Each row comes from the steps of one path. Every step used is in the known rows, and no mark comes twice. Write the path behind each row, first mark first.
In the rows, zero is written as 128.
Known rows
k e c s f m n: [164 174 115 136 153  61 122 111 100  98 116 140 165 105 141  85  29 127
 100 140 129 118 125 123 120 108 165  99 136 139 188 121 127 101 106 138
 141 110 129 124 151]
c s f r: [167 142 115 108 133  60 121 118 115 108 103 128 136 158 133 101  40 123
 136 140 135 116 104 122  98 122  97 106 112 124 147 123 124 110 112 120
 138 103 120 154 161]
x z k e: [103 109  84 162  90 179 101 144 130 153 138 116  81 151 103 142 106 123
 121 132 153 142 124 131 166 140 136 199 125 155 114 131 133 144 124 150
 128  79 154 135 125]
z e c s: [141 146 105 155 127 103 120 134 121 120 120 119 138 142 130 112  76 124
 127 154 163 160 113 112 131 126 127 130 135 149 155 124 131 120 117 139
 137  86 142 166 126]
f s c e z k: [153  80  98 114  94  99 116 161 164 149 147 115  91 195 136 127  99 101
 143 131 122 162 109 138 137 142 100 173 120 154  79 135 131 131 113 117
 119  56 149 172 127]
z e c: [135 134 113 150 129 127 125 153 113 128 125 130 127 125 129 115 104 123
 124 143 149 150 126 112 138 132 153 138 136 149 133 126 131 131 126 141
 133 106 149 149 121]
x z e k: [116 101 100 112  90 185 118 146 146 146 146 126 127 141 100 144  99 130
 120 144 180 144 123 131 161 134 124 182 123 159 121 131 137 154 129 143
 124  75 159 139 131]
y m: [128 144 114 156 147 117 139 131 130 128 141 135 144  97 133 105 128 126
 127 120 131 124 142 132 120 114 151 113 132 114 143 130 126 126 137 127
 127 135 121 123 124]
s c e z x: [135 100 100  90  89 127 111 182 128 154 124 120 104 165 129 135 139 111
 132 128 115 155 121 124 146 140 131 173 123 170  84 137 129 148 115 123
 123  77 138 152 133]
c s f: [147 150 118 120 120  85 122 118 124 110 119 121 143 143 133 117  77 127
 126 146 147 128 118 126 110 128 109 109 117 131 170 125 126 107 120 133
 137 109 119 147 152]
c s f m: [158 163 124 118 145  67 133 104 124 107 133 133 172 140 130 102  43 125
 122 129 158 117 121 132 106 108 113 110 121 127 171 124 127 104 117 126
 136 122 116 136 164]
x z: [123 118 127 137 103 154 121 134 139 137 125 121 110 142 116 152 131 133
 124 133 144 137 124 130 139 132 118 150 124 143 128 128 132 142 122 134
 129 115 137 121 124]
s f r: [161 131 121 100 134  84 124 135 107 116 110 138 125 143 133 104  63 121
 134 130 126 109 117 121 105 128 121 113 114 123 126 125 123 121 118 121
 135 123 127 135 157]
n m f c: [167 159 127 171 118  51 152 148 143 118  98 144 115 127 159 109 118 120
 135 138 113 108 126 137 133 104 128 111 123 103  95 126 119 128 126 130
 133 133 122 122 140]
y m f c e k: [152 120  94 173 146  60 152 165 162 134 127 141 126 113 160  82 122 101
 143 137 112 117 132 144 131 121 122 132 118 107  90 134 126 137 124 102
 121 108 130 155 129]
n m y: [140 166 156 151 109  87 136 113 166 131 140 135 170 102 149 126 109 131
 116 124 129 119 145 139 123 121 176 114 137 106 140 119 124 134 144 131
 136 123 116  99 122]
k e c s: [130 150 101 163 124 117 109 136 115 123 111 116 110 138 136 116  75 125
 128 156 117 151 116 113 130 134 133 133 137 140 152 125 133 117 111 135
 135  84 135 150 125]
s c e z: [138  97 121  97 104 112 119 161 150 145 134 128 113 166 141 147 137 112
 133 137 114 146 127 126 130 135 131 155 127 159  96 135 132 142 114 117
 124  84 138 160 128]
e c s: [146 143 116 155 134 101 117 136 125 115 111 115 131 139 141 120  94 129
 127 152 126 152 112 120 117 128 117 108 128 138 163 123 132 109 114 126
 133 106 129 150 126]
x z k e c: [114 112  80 186  97 178  96 167 116 149 126 112  75 147 114 138 100 122
 119 146 142 157 120 123 162 144 149 186 127 163 128 128 136 137 119 153
 129  77 162 139 117]
w z: [124 115 104 114 107 151 135 127 135 132 128 121 131 132 125 150 132 133
 128 133 141 142 120 127 138 132 127 153 125 142 111 132 127 137 131 136
 127 115 136 135 118]
k z e: [119 109  98 131 107 156 125 130 125 145 154 124 113 129 107 141 112 120
 121 136 179 145 126 120 148 133 150 165 132 140 110 130 129 146 123 146
 133  88 150 158 133]
n m b: [138 147 127 110 123 105 141 134 153 120 128 138 169 103 136 126 103 133
 118 119 123 113 149 131 113  97 171 112 131 111 141 123 123 120 146 154
 128 110 126  91 125]
s f: [141 137 126 115 121 109 127 135 114 117 125 131 132 127 133 120 100 125
 122 135 140 117 130 125 114 134 134 116 117 130 149 127 125 118 127 135
 134 130 126 132 148]
m f c: [158 143 118 184 127  75 148 141 128 122 103 137  99 131 151 108 129 115
 144 143 115 128 117 130 131 117 105 116 118 110 100 131 120 125 115 116
 128 140 127 139 145]
f s c e k z: [151  76  97 106  92 111 117 159 168 150 147 119 103 181 135 128  94 101
 141 145 108 154 109 139 131 150 116 164 117 135  89 133 132 139 106 115
 120  54 150 179 129]
z k: [124 111 102 145 125 138 117 136 129 136 140 121 121 140 119 121 125 121
 126 122 147 132 123 136 142 130 129 152 121 137 126 130 129 123 136 135
 124 113 138 141 132]
f s c e: [160 115 135 125 108  61 128 149 154 133 121 127 114 189 151 107 104 101
 151 133  90 146 118 131 119 136 109 141 128 131 105 131 123 127 110 109
 130  95 131 161 119]
s f c e: [151 124 132 119 126  64 136 177 131 128 116 137 122 161 156 100 103 105
 138 138 105 126 125 130 115 136 127 134 114 137 116 131 121 133 111 122
 136 116 133 166 143]
e z: [128 110 116  98 116 156 128 130 136 135 143 123 115 123 121 154 127 133
 122 132 145 138 123 127 132 131 117 135 127 143 110 130 134 137 124 127
 122 105 137 125 132]
w z k e c: [114 108  57 162 102 176 110 157 114 143 130 113  96 137 123 136 102 122
 122 146 139 161 117 120 160 145 158 188 128 163 110 132 131 132 128 154
 127  78 160 153 113]
x z e c s f r: [170 138  99 138 107  84 109 149 110 118  97 121 117 170 122 112  14 121
 130 163 176 149  98 108 119 128 111 137 117 159 157 120 131 127 103 139
 145  68 150 168 151]
e z k: [122  93  90 115 110 167 116 139 136 143 155 116 107 135 113 147 122 128
 119 125 163 143 119 135 146 134 118 159 120 152 103 132 135 132 132 135
 117  89 147 138 136]
x z k e c s f: [132 133  72 178  89 135  90 160 111 129 117 105  88 162 119 126  48 121
 115 164 161 155 111 121 143 145 129 167 115 167 170 125 134 115 112 156
 138  58 152 160 141]

Which path is each row?
[118 101 101 154 102 165 110 145 139 145 136 114 103 152 107 146 128 127
 122 129 160 140 119 138 155 133 121 175 117 152 124 129 132 137 129 143
 125 101 147 135 126] -> x z k
[127  79  72  99  83 152 101 192 129 163 135 118 106 164 120 130 129 105
 127 136 119 149 117 133 155 148 149 188 113 159  90 137 131 150 117 128
 121  61 147 172 139] -> s c e k z x
[129 145 105 150 150 115 146 128 138 124 146 139 167  74 133 102 114 126
 124 115 131 129 155 128 103  98 170 100 130 104 163 129 122 115 145 141
 122 124 122 103 126] -> y m b
[117  90  70  98  94 195 109 161 117 152 144 115 109 122 100 138 121 127
 117 132 149 143 115 134 156 146 133 170 114 145 102 132 133 145 127 139
 118  79 146 137 144] -> e k z x
[146 134  84 144 106 110 114 146 108 122 131 114 119 137 124 125  53 119
 114 166 185 159 112 110 125 140 141 133 122 152 162 124 130 119 110 151
 143  68 150 184 151] -> k z e c s f
[119 122  81 178 121 152 103 161 106 139 130 120  92 134 127 114  97 117
 123 140 126 147 123 121 150 141 160 163 130 150 126 129 133 122 125 145
 128  90 152 145 122] -> z k e c
[162 154 142  98 158  70 142 105 113 103 133 153 184  95 133  98  82 130
 101 111 136  93 137 138 119 101 159  95 128 126 164 124 122 112 124 131
 135 154 120 102 156] -> s f m n
[179 143 120 176 105  51 140 123 138 118 104 131  88 157 151 107 104 110
 150 147 107 138 113 129 121 123  90 110 122 108 112 130 118 110 115 111
 126 121 122 138 139] -> m f s c
[153 156 128 147 118  69 145 122 148 117 106 136 128 112 143 126 119 128
 122 130 137  97 137 135 136 113 134 118 129 103 103 122 123 125 136 134
 133 129 117 106 129] -> n m f
[138 117 132 127 115  84 121 161 142 138 120 132 126 170 148 123 134 107
 138 133 100 136 131 128 127 131 144 148 126 145 116 133 126 133 119 117
 130 110 128 162 123] -> s c e
[124 138 107 158 125 144 115 152 105 132 117 126 101 122 135 119 102 124
 124 146 107 142 129 113 135 139 156 140 139 139 130 127 132 128 117 137
 131 106 143 133 119] -> k e c
[112 116 101 104 103 171 119 132 127 143 143 124  94 122 117 150 106 129
 122 136 136 140 129 120 144 136 133 159 136 145  94 133 135 144 118 136
 123  82 144 127 130] -> k e z
[119  98  78 129 105 161 124 134 136 141 141 115 120 144 117 144 129 127
 126 127 160 146 116 134 154 134 131 177 116 152 107 133 127 131 139 144
 123 102 145 148 120] -> w z k
[170  91  90 145  94  65 127 146 166 140 131 117  73 181 144 123 103  96
 146 139 133 149 108 138 141 142  83 165 118 138  63 133 128 125 111 108
 121  62 142 168 130] -> m f s c e z k
[111 116  81  98  89 188 111 152 104 151 133 117  87 121 104 138 110 129
 121 128 135 147 124 117 159 140 130 178 133 157  84 134 132 150 120 140
 124  72 143 117 135] -> k e z x
[120  94 104  70 105 145 119 164 135 150 130 115 114 142 116 138 133 119
 125 118 136 144 123 126 149 147 117 177 127 160  73 131 133 156 119 122
 125  77 139 137 120] -> c e z x
[118  76  98  96 115 139 115 152 157 150 154 114 114 153 121 143 127 115
 123 120 152 139 124 136 149 146 121 182 124 158  80 131 137 143 125 125
 121  73 149 158 118] -> c e z k
[148  77  76  97  77 127 110 181 143 157 135 113  93 181 123 117  96  99
 140 136 108 161 104 136 146 153 115 182 113 148  79 135 129 143 108 120
 120  45 149 170 134] -> f s c e k z x
[104 105  61 141  94 177 117 135 125 148 142 115 102 142 112 141 106 122
 126 132 149 147 119 128 164 140 145 202 126 154  95 135 128 139 134 152
 126  77 151 149 120] -> w z k e
[172 108  96 122  80  68 130 157 141 141 106 116  76 171 140 117 109 101
 147 138 118 151 107 127 142 142  78 159 122 140  56 133 123 136 105 107
 125  69 133 145 132] -> m f s c e z x
[158 156 105 215 145  63 158 143 128 122 116 144 112 100 156  84 131 113
 143 134 119 122 130 134 122 103 128 100 122  96 115 133 118 122 126 114
 126 147 119 135 141] -> y m f c
[116  97  76  91  94 180 132 137 143 142 149 126 146 132 108 143 100 131
 124 144 179 147 119 128 158 134 135 185 124 159 105 135 133 149 140 145
 122  75 157 153 125] -> w z e k
[135 125  86 158 112 130 114 137 121 133 134 112 116 139 120 134  79 122
 119 158 175 168 109 112 137 136 139 144 132 150 143 125 133 128 111 143
 137  66 152 181 132] -> k z e c s
[121 110 100 104 114 158 125 140 136 138 148 133 144 129 112 121  96 125
 125 139 166 134 126 128 148 130 137 159 127 145 119 131 134 140 137 135
 123  86 150 146 135] -> z e k
[109 117  86 156 114 156 108 136 120 144 142 121  99 137 115 118 103 118
 125 126 137 133 128 128 156 135 146 177 129 141 113 132 129 130 132 144
 127  92 144 140 130] -> z k e
[115  71  97  91 115 155 116 151 160 151 153 119 121 141 120 146 121 115
 121 135 139 130 125 138 143 154 137 175 121 140  91 130 137 152 118 122
 122  69 148 164 121] -> c e k z
[132  82  95 113  99 122 109 173 150 153 146 121 104 177 133 141 132 106
 130 130 133 150 122 135 145 137 136 179 119 168  91 137 133 136 121 125
 120  72 147 173 130] -> s c e z k
[184 145 135 148 102   4 144 141 175 121  99 135 115 171 166 105  95 101
 145 136  98 114 126 138 124 121 115 131 130 105  80 125 119 125 118 114
 136  94 120 139 117] -> n m f s c e
[177 146 110 130 140  57 113 141 103 103  90 125 129 154 145  97  33 122
 134 154 123 131 100 113  93 128 109  92 114 134 161 119 128 103 106 122
 140 102 129 158 155] -> e c s f r
[121 115  83 105  94 165 128 146 113 140 118 113 122 133 111 138 135 132
 126 126 142 149 115 124 153 138 125 171 120 154  98 133 123 142 133 141
 128 107 136 129 121] -> w z x
[152 155 104 141 119  85 119 143 108 110 117 122 142 140 134 105  50 122
 121 163 169 150 117 109 119 133 132 118 125 151 177 123 128 109 117 145
 143  87 139 168 144] -> z e c s f
[172 107 111 134 104  51 132 145 170 131 115 129 106 171 155 104  94  99
 150 149 102 131 113 139 129 139  89 141 118 118  88 131 126 124 113 100
 121  81 133 160 129] -> m f s c e k
[145 100  74 173 131  90 146 165 162 145 142 134 105 112 149 104 124  99
 137 141 129 126 128 144 137 129 134 146 115 108  74 135 128 146 117 109
 121  88 139 172 135] -> y m f c e k z
[157 153 113 141 127  81 118 143 109 105 107 119 134 138 144 112  70 126
 122 160 135 142 115 118 105 135 121  97 119 140 183 122 129 100 114 133
 138 108 127 153 146] -> e c s f
[138 143  71 169 115 108  97 153 102 121 121 113 107 148 132 102  44 116
 119 158 146 146 114 118 132 141 139 146 120 152 168 126 130 101 117 150
 137  71 143 166 146] -> z k e c s f
[175 173 120 126 154  46 135 112 106  95 125 144 191 111 136  81  32 126
 100 137 171 125 122 123 121  99 158  96 135 147 192 119 126 103 113 140
 144 112 134 140 155] -> z e c s f m n
[167 189 131 180 132  48 132 106 130 115 147 135 194 116 146  87  10 119
 116 148 182 150 127 119 109 116 159 106 135 132 196 119 129 108 120 129
 145 103 129 143 155] -> z e c s f m y
[163 131 129 142 106  89 129 137 134 126 121 129 108 170 143 111  98 114
 147 138  97 149 113 129 116 123 109 118 124 123 127 131 123 114 115 120
 126 115 129 142 137] -> f s c
[155 140 125 136 122  87 137 164 110 120 116 139 118 144 149 103 100 117
 135 142 113 130 120 128 113 124 124 111 110 130 140 131 120 121 116 131
 133 135 131 146 160] -> s f c
[154 125 128 167 132  49 147 153 149 130 102 134 103 151 160 104 133 102
 148 138 106 124 122 133 132 129 105 138 122 116  79 130 121 137 111 106
 132 122 128 159 126] -> m f c e
[145  89  94 104 108 102 125 188 138 143 143 124 102 169 142 118  96 103
 131 135 141 143 117 136 133 142 119 166 107 160  91 134 128 136 113 128
 126  77 152 176 149] -> s f c e z k
[140 145 124 142 157  97 143 113 128 116 134 145 165  67 136  96 140 131
 109 113 123 110 145 138 125 102 174  91 136 115 159 128 123 123 139 129
 128 148 119 108 122] -> y m n
[160 184 144 158 134  48 136  80 146 114 152 133 196 120 145 100  35 124
 118 132 161 126 129 135 100 115 136  97 126 112 192 120 126 106 122 116
 141 122 108 123 161] -> c s f m y
[154 172 152 153 133  73 141  99 137 123 155 144 183 103 145 100  61 122
 116 122 150 117 141 135 105 119 161 104 128 111 171 122 125 117 130 120
 137 144 115 105 157] -> s f m y
[119 122 118 137  95 157 124 135 136 142 135 124 116 145 105 144 111 128
 123 136 177 146 126 122 153 128 128 173 130 154 123 128 131 152 124 145
 134  94 150 138 124] -> x z e
[136 135 104 165 103 132 111 142 130 129 115 112 122 156 118 138  81 129
 123 160 173 170 110 114 143 130 115 151 130 163 156 123 135 134 113 144
 139  73 152 160 121] -> x z e c s
